Every row comes from one small tree of marks. The marks that hang from a mark follow it in brackets, in the order of their numbers. Every link used is in the known rows. Which tree was each row made from?
Known rows
J270{J72{J49} J155 J736}: 8.6	-1.2	-0.1	10.4	33.5	24.1	-11.7	5.0	1.3	-18.5	28.7	4.8	20.9	49.3	-11.9	7.9	-17.8	-7.2	21.8	4.8	-4.4	-61.4	-0.1	-28.0	-21.3
J736{J270{J72{J49} J155 J714 J783}}: -25.0	-45.3	3.0	-3.4	87.9	14.5	44.2	19.4	-7.6	-39.6	-2.8	-0.7	18.9	33.9	11.2	-6.9	-40.6	10.8	43.6	-15.6	-4.1	2.2	7.4	-19.9	-34.5
J736{J270}: 28.4	25.1	1.3	-2.5	-41.2	-10.4	34.8	12.7	37.5	-27.0	2.1	21.0	-2.8	-1.6	21.8	3.5	13.2	-25.8	-20.0	4.5	7.9	-19.6	-6.7	2.2	0.4
J270{J714 J783}: -31.5	-6.9	7.6	-20.5	44.3	12.3	14.0	1.7	5.2	-42.5	-38.8	-6.6	-18.3	4.3	21.6	-9.8	14.6	0.4	-27.1	-22.2	-9.1	6.1	0.9	-26.0	5.4
J783{J714{J270{J72{J49 J465} J155}}}: -38.4	0.3	-32.6	9.1	15.2	23.6	1.8	-3.5	13.2	-16.0	29.7	-3.2	47.3	1.9	-10.2	0.2	-37.5	-22.0	24.7	11.8	4.5	-9.7	16.2	29.4	-20.0
J783{J714}: -26.5	21.9	-6.7	-16.0	-36.2	-1.0	14.0	0.4	55.2	-19.9	-9.0	13.1	-0.3	4.8	5.8	-2.9	34.3	-27.6	-36.3	4.5	-18.9	-26.7	8.3	6.3	19.2
J783{J714{J270{J155 J465} J736}}: -30.7	20.8	-9.5	-2.3	-29.4	-31.2	-24.2	-15.0	-20.5	62.1	8.1	0.6	-4.6	-21.4	-5.2	11.6	6.0	16.4	-16.6	0.8	-0.7	26.5	-6.3	59.8	2.7
J736{J270{J72{J49} J465 J783{J714}}}: -39.6	-46.6	-12.1	-1.7	61.4	-8.4	78.1	18.0	52.5	-29.6	6.0	7.1	7.9	19.6	2.2	-34.0	-36.0	17.6	68.9	18.5	10.3	2.4	13.2	4.0	-20.5
J783{J714{J270{J465} J736}}: -28.9	27.5	-8.8	-0.7	-48.5	-20.9	-12.0	-21.2	0.9	33.3	0.7	-7.2	-22.6	-37.9	-0.9	-2.5	17.3	6.6	-19.0	16.6	0.3	40.7	3.1	45.7	14.0
J49{J72}: 12.8	13.1	-16.4	-7.6	-24.4	11.0	11.4	28.3	49.0	-28.2	-3.8	-1.4	-9.3	-9.6	0.0	-8.7	18.8	-27.6	-43.3	-2.2	-1.2	-41.8	-0.1	-4.8	38.6
J714{J736}: 26.4	26.2	7.1	3.9	-50.8	-7.8	-19.3	-9.6	13.8	0.6	-5.8	-2.0	-23.2	-2.9	13.6	14.4	47.8	-16.4	-31.7	-4.6	-1.6	3.4	-8.8	-5.1	22.8
J736{J270{J155 J783}}: 22.6	-9.8	10.2	-25.4	15.1	-14.0	8.7	21.7	-1.0	-8.9	-4.9	13.3	4.8	25.1	28.6	4.5	-7.9	9.4	-6.8	-16.1	11.5	-33.8	-14.3	-4.1	-28.8
J270{J72 J714}: -40.0	-7.4	-9.5	13.4	26.4	-0.6	38.8	1.1	7.6	-42.1	-17.6	15.1	-4.8	1.2	-14.3	-3.9	11.7	-15.9	-15.9	-19.4	-13.2	6.1	-3.0	-12.3	9.3
J714{J736{J270{J72}} J783}: 58.3	-23.0	14.8	9.7	-55.4	-0.4	-0.8	8.1	-9.5	2.3	5.2	-5.1	-5.3	-10.6	-1.3	2.9	15.8	-18.8	6.7	-0.9	-16.8	18.1	9.3	-9.5	18.0
J783{J714{J270{J155 J736}}}: -8.8	43.5	5.5	-36.7	-37.6	25.1	-51.0	-11.7	-33.7	7.2	13.5	-3.4	3.9	12.1	9.3	15.6	-3.7	-2.3	-39.6	7.2	-17.5	-42.5	9.4	16.6	-20.5
J270{J155 J714 J736 J783}: -22.2	-2.9	23.4	-39.3	59.2	19.7	-20.1	1.1	-47.8	-18.4	-20.3	-1.9	-10.0	40.3	11.1	10.5	4.8	16.8	-19.5	-24.7	-22.1	-27.7	-5.9	-33.4	-21.1
J270{J72{J49} J155 J714{J736 J783}}: -10.6	-35.7	6.5	16.3	41.4	25.2	-16.8	4.0	-11.4	18.6	-1.7	-22.2	16.1	4.7	-21.0	0.8	-0.3	-13.2	15.5	-20.4	-45.2	29.6	29.3	-19.4	28.9
J783{J714{J736}}: -6.6	24.1	6.7	-13.0	-58.7	-3.6	-10.7	-11.1	24.5	2.4	-7.0	-0.9	-22.2	-0.2	6.4	13.6	46.0	-18.3	-32.1	5.7	-20.3	6.3	6.0	10.8	26.0
J714{J270{J465} J736}: 2.3	32.5	-6.4	19.7	-38.7	-23.7	-18.2	-16.8	-11.6	31.1	4.5	-9.5	-26.0	-43.6	7.4	-1.9	18.2	6.8	-21.8	7.1	26.4	39.3	-11.1	32.4	10.3
J270{J783}: 6.1	0.5	3.4	-17.8	12.0	5.1	-4.1	10.5	30.0	-35.3	-22.4	-3.7	-13.6	10.6	28.7	-10.2	15.3	-4.7	-29.6	-9.9	13.5	-23.3	-6.3	-27.3	-4.4
J714{J736{J270{J465}} J783}: 33.4	-5.3	11.7	8.4	-46.5	-25.6	16.3	7.2	16.0	38.3	-2.3	3.9	-10.1	-29.7	1.5	-10.3	20.4	-11.0	9.3	8.1	-11.4	30.9	1.7	18.1	36.2
J465{J72}: 13.9	22.7	-15.2	19.8	-22.1	9.6	-12.2	-3.2	45.3	11.1	-7.2	10.8	15.4	-9.9	-22.1	11.1	13.3	0.5	-26.3	14.4	28.6	-10.3	4.3	-25.8	19.5
J714{J270{J155} J736 J783}: 43.3	14.9	7.3	-8.0	-57.2	14.2	-81.7	-4.7	-36.5	53.0	3.1	-30.8	4.6	-30.1	10.8	8.2	17.2	-10.6	-45.5	-11.8	-15.1	15.4	11.3	11.6	14.5

Write each row's tree
-26.7	-14.8	-3.0	34.0	31.9	23.2	-7.4	-14.9	36.1	56.2	-16.6	-22.0	15.7	-37.7	-41.0	-7.4	2.5	12.4	30.5	16.2	-10.8	75.0	38.5	-24.2	60.7
J270{J465{J72{J49}} J714{J736 J783}}
19.4	16.3	5.7	16.7	-43.2	-45.2	36.2	-0.3	15.4	22.1	4.8	19.2	-18.6	-16.0	4.4	5.8	21.8	1.9	9.7	12.3	15.2	25.5	-23.4	26.9	15.5
J714{J736{J270{J465}}}
-50.1	-8.4	-7.1	4.4	29.5	-5.9	32.3	6.9	35.8	14.0	-30.4	8.6	-1.1	-30.8	-19.8	-32.1	13.4	-16.0	-14.2	-15.8	-31.5	23.6	13.6	3.6	48.6
J270{J465 J714{J783}}
-38.1	-5.7	8.5	-14.8	45.1	-1.0	-4.2	0.7	-23.0	38.4	-13.6	12.1	9.5	5.1	-31.0	-9.0	0.8	-0.4	-3.4	-18.8	-44.1	-10.0	2.8	-3.0	22.9
J270{J155 J465 J714{J783} J736}
-12.4	-23.0	8.8	-36.2	17.1	23.4	-6.0	-3.2	-10.8	-50.0	-8.5	-4.9	-16.8	44.7	1.5	-8.6	2.2	14.5	5.3	4.4	-17.5	-41.3	7.1	-31.8	-26.0
J270{J72 J736 J783{J714}}
-27.4	-13.6	-10.1	27.5	38.7	24.7	41.9	7.7	61.7	35.5	-4.8	0.6	38.2	-34.4	-30.2	-19.9	-29.0	4.0	48.3	22.5	-2.1	49.7	43.5	-18.1	40.6
J736{J270{J465{J72{J49}} J714{J783}}}
-1.4	43.2	-5.1	0.3	-17.9	-0.6	-18.9	-12.3	-15.1	2.4	13.7	-1.2	-14.0	-20.3	3.9	-7.2	-6.2	7.2	-18.2	17.0	20.9	-16.3	-8.9	13.8	-10.6
J714{J270{J465 J736}}
29.9	-3.9	-7.1	-4.7	-11.7	31.2	-58.6	-3.6	-60.8	3.3	21.3	-9.1	33.2	-3.2	-19.0	6.8	-30.0	-15.8	2.2	-4.0	-9.5	-30.1	0.0	-2.5	-21.3
J714{J270{J72{J465} J155 J736} J783}
4.3	-23.2	-7.7	36.9	27.1	-37.4	40.9	8.6	8.1	31.2	29.9	17.9	16.7	14.5	-15.9	7.4	-21.4	14.1	61.1	6.3	14.6	15.1	-18.0	25.9	-8.6
J714{J736{J270{J72{J49} J155 J465}}}
-31.9	-0.5	-14.7	13.6	-26.9	-27.3	1.8	-16.4	-18.7	20.9	7.6	-4.0	-18.1	-28.3	-17.8	-4.8	3.7	14.4	3.4	11.3	8.2	41.6	-0.5	44.6	2.2
J783{J714{J270{J72 J465} J736}}
-8.7	-13.8	16.0	-35.9	0.5	-8.4	-30.7	-3.3	-10.6	19.3	-14.9	-9.6	-14.1	28.4	12.8	14.6	24.4	13.7	-19.5	-13.2	-17.5	-5.0	-1.5	4.3	-1.7
J270{J155 J783{J714{J736}}}
21.2	20.2	-5.7	9.6	-3.8	50.0	-33.8	-8.1	-13.4	-44.0	29.6	-26.1	-0.2	6.9	10.9	-7.3	-23.9	-9.2	5.9	22.6	16.1	-25.2	17.4	-24.8	-30.6
J714{J270{J72{J49} J736}}
-10.7	3.4	-10.0	-4.5	26.5	-11.1	-4.0	1.8	3.6	-4.6	-13.9	-12.7	-17.1	-27.4	23.2	-26.3	-15.2	20.7	-14.3	-0.1	38.9	9.6	-8.8	10.5	-18.1
J714{J270{J465 J783}}
15.7	8.1	-4.6	7.8	-7.1	9.3	8.6	-9.0	-6.5	-49.6	13.8	16.9	7.7	21.6	-18.5	11.4	-2.2	-24.4	16.3	1.8	2.5	-38.4	-21.2	-19.1	-11.7
J270{J72{J465} J736}
24.7	45.5	5.6	-15.9	-29.7	21.0	-58.4	-7.1	-44.8	4.1	20.4	-5.3	0.7	5.8	14.6	15.8	-7.4	-2.2	-41.2	-0.8	6.0	-46.1	-6.0	0.1	-29.5
J714{J270{J155 J736}}
10.9	-7.3	-8.6	16.7	18.1	-16.9	-60.2	-15.5	-47.0	77.4	-4.6	-18.7	1.2	-21.6	-18.7	16.6	-23.7	64.8	3.8	6.1	54.6	39.6	-6.5	8.5	-17.8
J714{J270{J155 J465{J72} J783} J736}
11.9	-48.0	6.2	11.2	37.7	-54.7	26.8	10.3	-41.5	28.9	2.6	15.7	-9.2	19.3	-9.8	5.8	-21.4	40.8	43.8	-14.7	20.5	15.5	-33.3	21.1	-32.6
J714{J736{J270{J72 J155 J465 J783}}}
-18.7	-25.6	2.8	-8.0	39.0	23.9	-9.5	0.4	-46.3	-11.2	-3.6	11.4	28.3	17.2	-35.8	6.1	-13.0	-20.1	15.6	-23.0	-45.6	-17.4	2.8	-16.9	4.2
J270{J72{J465} J155 J714{J783} J736}
-31.8	-5.0	4.0	5.3	64.0	30.5	5.6	-3.5	-19.4	-25.4	10.8	2.1	17.6	43.5	-18.9	7.8	-20.3	-4.5	20.0	-11.7	-25.9	-29.5	7.2	-28.7	-15.0
J270{J72{J49} J155 J714 J736}
-9.8	-8.1	16.9	-25.9	24.8	6.6	40.0	8.2	-0.2	-48.7	-30.0	1.0	-14.8	4.4	35.0	-4.9	2.3	1.0	-7.7	-13.4	-6.4	11.9	3.2	-17.7	-11.1
J736{J270{J714 J783}}
22.1	-18.2	1.3	22.9	25.0	-2.6	9.9	-4.3	28.6	33.4	4.4	-13.4	1.2	-5.0	-1.9	2.4	-20.8	45.7	64.1	34.3	49.1	44.5	8.8	-18.5	-1.6
J714{J736{J270{J465{J72{J49}} J783}}}
20.4	-20.8	11.7	-17.7	25.4	20.5	-13.3	0.4	-24.2	-52.8	-6.2	-7.2	-21.8	37.3	6.5	-5.1	-1.9	13.4	2.1	-4.4	6.9	-46.7	-8.1	-44.5	-33.8
J270{J72 J736 J783}
20.4	-5.7	-13.8	18.1	-22.2	-15.5	56.2	10.8	20.1	-49.1	12.7	33.5	18.8	1.7	-5.7	7.7	-8.3	-30.7	28.4	4.4	20.2	-10.5	-21.1	6.9	-11.3
J736{J270{J72{J465}}}
49.9	22.7	8.4	-4.1	-74.4	24.0	-71.0	-8.5	-19.6	20.9	-2.8	-38.5	-16.4	-48.3	23.9	-3.9	26.3	-22.3	-44.8	5.5	-9.8	30.6	23.8	-0.7	25.6
J714{J270 J736 J783}
39.7	-4.2	-1.8	20.6	-49.1	-23.7	32.8	-6.7	-13.8	-26.3	17.0	15.6	0.7	-3.6	-4.7	22.8	6.2	-19.5	31.2	4.5	12.1	20.6	-22.3	12.6	-2.3
J714{J736{J270{J72{J465}}}}
43.3	-32.1	15.5	6.2	11.8	12.8	15.9	6.7	2.8	-38.6	10.2	-20.4	-15.2	20.4	29.4	-1.6	-10.2	8.5	44.3	10.0	16.8	15.7	6.8	-25.8	-19.8
J714{J736{J270{J72{J49} J783}}}
-8.0	9.2	-8.1	11.7	2.9	-50.9	51.3	16.0	24.9	30.3	9.7	43.3	17.0	3.1	-9.2	3.3	-7.0	0.9	8.4	-5.1	15.8	-20.7	-28.5	34.7	-5.2
J736{J270{J155 J465}}
-6.4	-19.4	-0.1	-8.5	40.5	-43.8	38.5	21.4	7.9	14.8	-7.2	24.9	11.0	15.9	9.5	-5.5	-20.8	25.0	17.1	-8.0	22.1	-21.2	-27.3	17.5	-23.1
J736{J270{J155 J465 J783}}
0.7	37.6	4.9	-14.5	-76.8	11.0	-40.8	-21.4	-8.2	8.8	-0.6	-22.7	-22.7	-27.4	21.3	10.4	28.4	-12.7	-44.1	13.5	-8.1	24.4	14.5	25.0	8.7
J783{J714{J270 J736}}
